Each row comes from the steps of one path. Every step used is in the known rows, and no mark comes twice. Write the path behind each row, first mark first.
In the rows, zero is written as 128.
Known rows:
dufuz, legam, raza: [130 150 180  85 130 115 115 132 121 110 129 138  38 124 142 133 151 110
 146 102 126 131 148 172]
legam, dufuz, raza, fube, libuf, nefub: [197 126 142 152 134 122 143 116 113 126 141 134  97 185 122 128 136 136
 126 126 132 120 103 141]
dufuz, legam, torivos, nefub, magos, fube: [160 141 166 149 166 131 143 157 146 133 131 112  51 135 116 120 123 130
 156 134 117 143 162  48]
dufuz, legam, raza, fube, libuf: [138 148 174  61 146 106 132 122 126 105 124 136  51 160 129 133 148 114
 116 113 139 135 152 155]
nades, fube, legam, libuf, nefub, magos: [101 103 132  93 111 163  88 126 139 143 124 113 175  95 124 131 137 105
  96 132 143 133 127 168]
nades, fube, libuf, nefub, legam, dufuz, raza: [139 111 129 112  85 108 102 110 128 146 128 122 155 149 130 134 157 139
 106 133 145 138 109 174]
dufuz, legam, magos, fube, libuf, nefub: [159 120 152 114 132  99 106 121 131 135 149 115  67 139 136 128 132 111
 161 147 116 161 155 166]
libuf, nefub, legam: [129 120 122 116  67 123 114 116 130 163 127 137 151 108 153 132 127 130
 147 114 118 114 111 155]
magos, nefub: [121 136 130 128 159 139 125 150 139 133 133 134 128 105 119 129 133 114
 150 120 112 132 127 142]
libuf, nefub, magos, fube: [127 108 117 109 129 134 130 130 129 156 139 121 130  99 138 118 100 118
 173 146 103 127  94 108]
legam, torivos: [115 150 115 161 141 125 153 135 129  99 122 139  93  94 130 119 120 120
 133 125 118 124 159  36]
torivos, nefub, magos, fube, raza: [124 126 121 130 167 160 149 184 133 150 135 106 136 114 111 112 104 137
 156 142 107 120 116  69]
raza, fube, libuf: [121 141 125 117 155 122 151 123 132  99 117 149 137 139 117 133 126 144
  89 134 137 137 138 118]
nefub, magos, fube, legam: [127 134 112 147 158 137 128 130 131 117 137 125 187  99 118 127 107 136
 164 147 117 129 131 110]
raza, fube, libuf, nefub, legam, torivos: [136 129 109  95 120 110 156 106 138 130 117 132 149 159 125 126 118 129
  93 135 140 123 139  70]
legam, nades, fube, libuf, nefub: [ 24 120 122 122 104 111 122 137 130 129 105 130 111 104 137 121 128 122
  97 121 129 142 111 128]
raza, fube, libuf, nefub: [128 124 134  91 131 116 149 120 132 127 119 142 134 148 127 127 118 126
  94 132 132 130 120 118]
nades, fube, libuf: [ 88 127 129 109 121 115 108 130 134 111 115 140 148 101 124 134 151 140
  90 136 137 153 132 161]
fube, legam: [120 146 160 156 102 124 114 134 128 112 121 148 190 107 134 136 131 122
 124 103 128 115 147 160]
dufuz, raza, fube, libuf, nefub, legam, nades: [105 125 135 184 120 112 146 115 117 124 113 120 133 171 130 133 123 146
 112 115 143 116 118 106]
dufuz, raza, fube, libuf: [131 135 152 192 155 121 148 124 114  96 118 133 125 158 120 136 130 149
 110 122 140 126 131 113]
dufuz, raza, fube, libuf, nefub, legam, torivos: [145 127 134 175 125 110 155 108 120 122 118 116 137 176 126 130 123 138
 112 125 145 113 135  67]
dufuz, legam, raza, fube: [134 144 175  74 158 125 139 128 124 109 134 129  36 150 134 133 149 112
 125 105 135 128 154 156]
nefub, legam, nades, fube, raza: [ 36 132  94 125  94 143 126 122 125 122 116 118 159  99 131 126 140 149
 111 109 142 113 133 144]
libuf, nefub: [119 117 148 115  92 127 122 134 124 151 127 141 111  98 151 124 120 111
 145 115 108 121 103 142]
legam, libuf, nefub, magos, fube, raza: [120  96 108  59 117 193 104 125 125 140 124 112 110  76 127 109 100  99
 152 160 125 123 101 123]
legam, libuf: [114 128 114 129 128 181  94 133 131 104 112 147  88  60 130 130 126 125
 128 139 129 143 134 157]
dufuz, raza, fube, libuf, nefub, legam: [143 124 144 172 120 114 140 110 118 126 120 124 148 170 129 137 129 147
 115 121 143 116 122 121]

Which path is each row?
[155 110 166  88 125 167  88 120 139 140 127 122  50 101 130 127 124 115
 160 146 126 152 126 168] : dufuz, legam, libuf, nefub, magos, fube
[133 123  87 143 136 143 137 170 134 161 147  92 152 133 124 121 122 138
 151 136 116 120 152 105] : torivos, nefub, legam, magos, fube, raza
[ 95 121 119 141 136 125 108 136 131 124 146 110 176 112 128 135 151 111
  98 123 134 137 164 173] : nades, fube, legam, magos
[133 114 115  78  82 110 101 110 136 150 127 132 159 133 131 131 155 136
 101 136 141 143 112 179] : nades, fube, libuf, nefub, legam, dufuz
[152 122 173  91 113 162  82 120 137 138 120 135  48  97 130 129 132 113
 141 132 125 146 123 175] : dufuz, legam, libuf, nefub, magos
[115 135 102  36 152 103 152 122 118 126 127 128 112 153 131 122 119  97
 112 130 128 117 116  98] : legam, raza, fube, libuf, nefub, magos
[127 135 116  64  60  80 107 108 126 144 110 146 159 131 147 129 131 115
 128 127 128 125 113 146] : fube, libuf, nefub, legam, raza
[131 128 120  91 145 117 149 116 133 129 121 140 146 145 119 125 113 129
  97 140 128 131 112 102] : raza, fube, libuf, nefub, magos
[173 131 130 127  61  88 104 102 122 145 118 146 158 153 137 131 136 138
 134 129 131 126 103 158] : fube, libuf, nefub, legam, dufuz, raza
[188 135 136 185 165 144 151 125 111 108 150 133  83 168 119 132 141 150
 133 118 132 117 119 141] : legam, dufuz, raza, fube
[201 130 128 151 148 123 143 113 114 128 143 132 108 182 114 125 130 139
 129 133 129 121  95 126] : legam, dufuz, raza, fube, libuf, nefub, magos
[127 133  79 150 184 120 122 148 132 133 160 113 115 112 122 126 131  98
 152 137 102 143 155 140] : legam, magos, nefub
[130 129  53 163 136 122 119 115 129 128 155 111 158 108 137 136 129 147
 168 148 121 140 165 146] : nefub, legam, magos, fube
[166 134 117  91  58  90 104 103 131 147 118 155 163 138 138 129 134 135
 129 133 127 131 105 164] : fube, libuf, nefub, legam, dufuz
[133 110 131 110 114 129 124 127 129 158 137 118 167 110 136 121 101 110
 167 139 110 120 102 116] : libuf, nefub, magos, fube, legam
[122 107 127  97  98 175  92 130 130 140 115 136  85  72 142 125 118 102
 134 137 123 135 112 156] : legam, libuf, nefub
[127 145 126 173 150 131 160 176 141 131 121 125  87 115 125 116 116 121
 128 122 111 124 156   8] : legam, torivos, nefub
[138 130 144 217 167 128 147 129 112 106 143 108 146 166 123 137 129 127
 116 112 137 112 156 123] : dufuz, raza, fube, legam, magos
[137 122 160 172 136 117 146 122 115 118 120 126 122 165 127 132 124 134
 113 121 136 120 117 112] : dufuz, raza, fube, libuf, nefub
[130 143 123 167 163 142 135 185 140 151 126 132 124 107 117 124 116 144
 136 125 100 131 116  85] : torivos, nefub, magos
[  4 124 123 117 125 152 140 147 117 108 114 116 106  89 128 113 131 122
 102 109 133 116 122 123] : legam, nades, fube, raza
[179 114 123 133  94 131 133 107 122 162 143 122 130 165 140 132 134 139
 141 115 130 106 105 151] : libuf, nefub, legam, dufuz, raza, fube
[ 96 133 163 222 152 135 156 134 113 101 122 117 138 161 125 136 123 136
 111  97 142 106 140 110] : dufuz, raza, fube, legam, nades
[111 149 146 103 107 111 122 135 117 112 125 136 166 122 141 132 134  94
 129  98 131 103 149 152] : fube, legam, raza
[127 109 130 102 110 111 125 126 130 132 125 129 139 114 137 124 108 126
 164 158 120 145 116 123] : magos, fube, libuf, nefub
[172 149  91 145 101 132 115 109 129 127 139 151 147 122 132 138 149 164
 146 120 129 122 130 176] : nefub, legam, dufuz
[166 127 111  85 116 116 143 103 134 137 129 140 148 171 124 130 129 141
  99 134 139 127 118 136] : raza, fube, libuf, nefub, legam, dufuz
[ 92 113 139 114 115 167  90 132 138 120 120 122 166  90 125 137 149 116
  90 125 150 138 150 183] : nades, fube, legam, libuf
[ 97 114 124  83 111 112 106 123 136 141 119 131 156 108 126 127 139 125
  98 143 130 148 105 146] : nades, fube, libuf, nefub, magos
[ 13 128 115 159 138 138 132 148 128 111 115 127  94  85 134 125 133 135
 107 111 126 139 126 128] : legam, nades, fube
[139 141 127 149 177 141 175 150 143 126 129 113 166 160 106 125 111 122
  91 120 133 109 161  31] : raza, fube, legam, torivos, nefub, magos
[165 132 118 176 162 137 129 125 121 117 148 117 171 132 113 127 114 141
 174 145 122 123 121 117] : nefub, magos, fube, legam, dufuz, raza
[ 96 128 110 103 115 112 149 112 135 132 112 135 146 153 129 129 116 137
  93 126 139 126 121 110] : raza, fube, libuf, nefub, legam, nades
[129 137 103 152 163 133 142 128 134 112 136 117 176 104 115 121 102 127
 162 150 119 126 144  57] : nefub, magos, fube, legam, torivos
[120 126 120 127 134 116 127 129 130 104 123 137 143 105 129 128 115 144
 158 159 124 152 134 124] : magos, fube, libuf
[185 141 140 196 137 134 127 129 108 109 146 143  86 142 127 131 145 147
 153 116 122 121 114 157] : legam, dufuz, raza
[181 132 104 146 161 144 136 122 137 144 150 115 148 172 108 137 146 140
 146 119 134 117 128 151] : magos, nefub, legam, dufuz, raza, fube
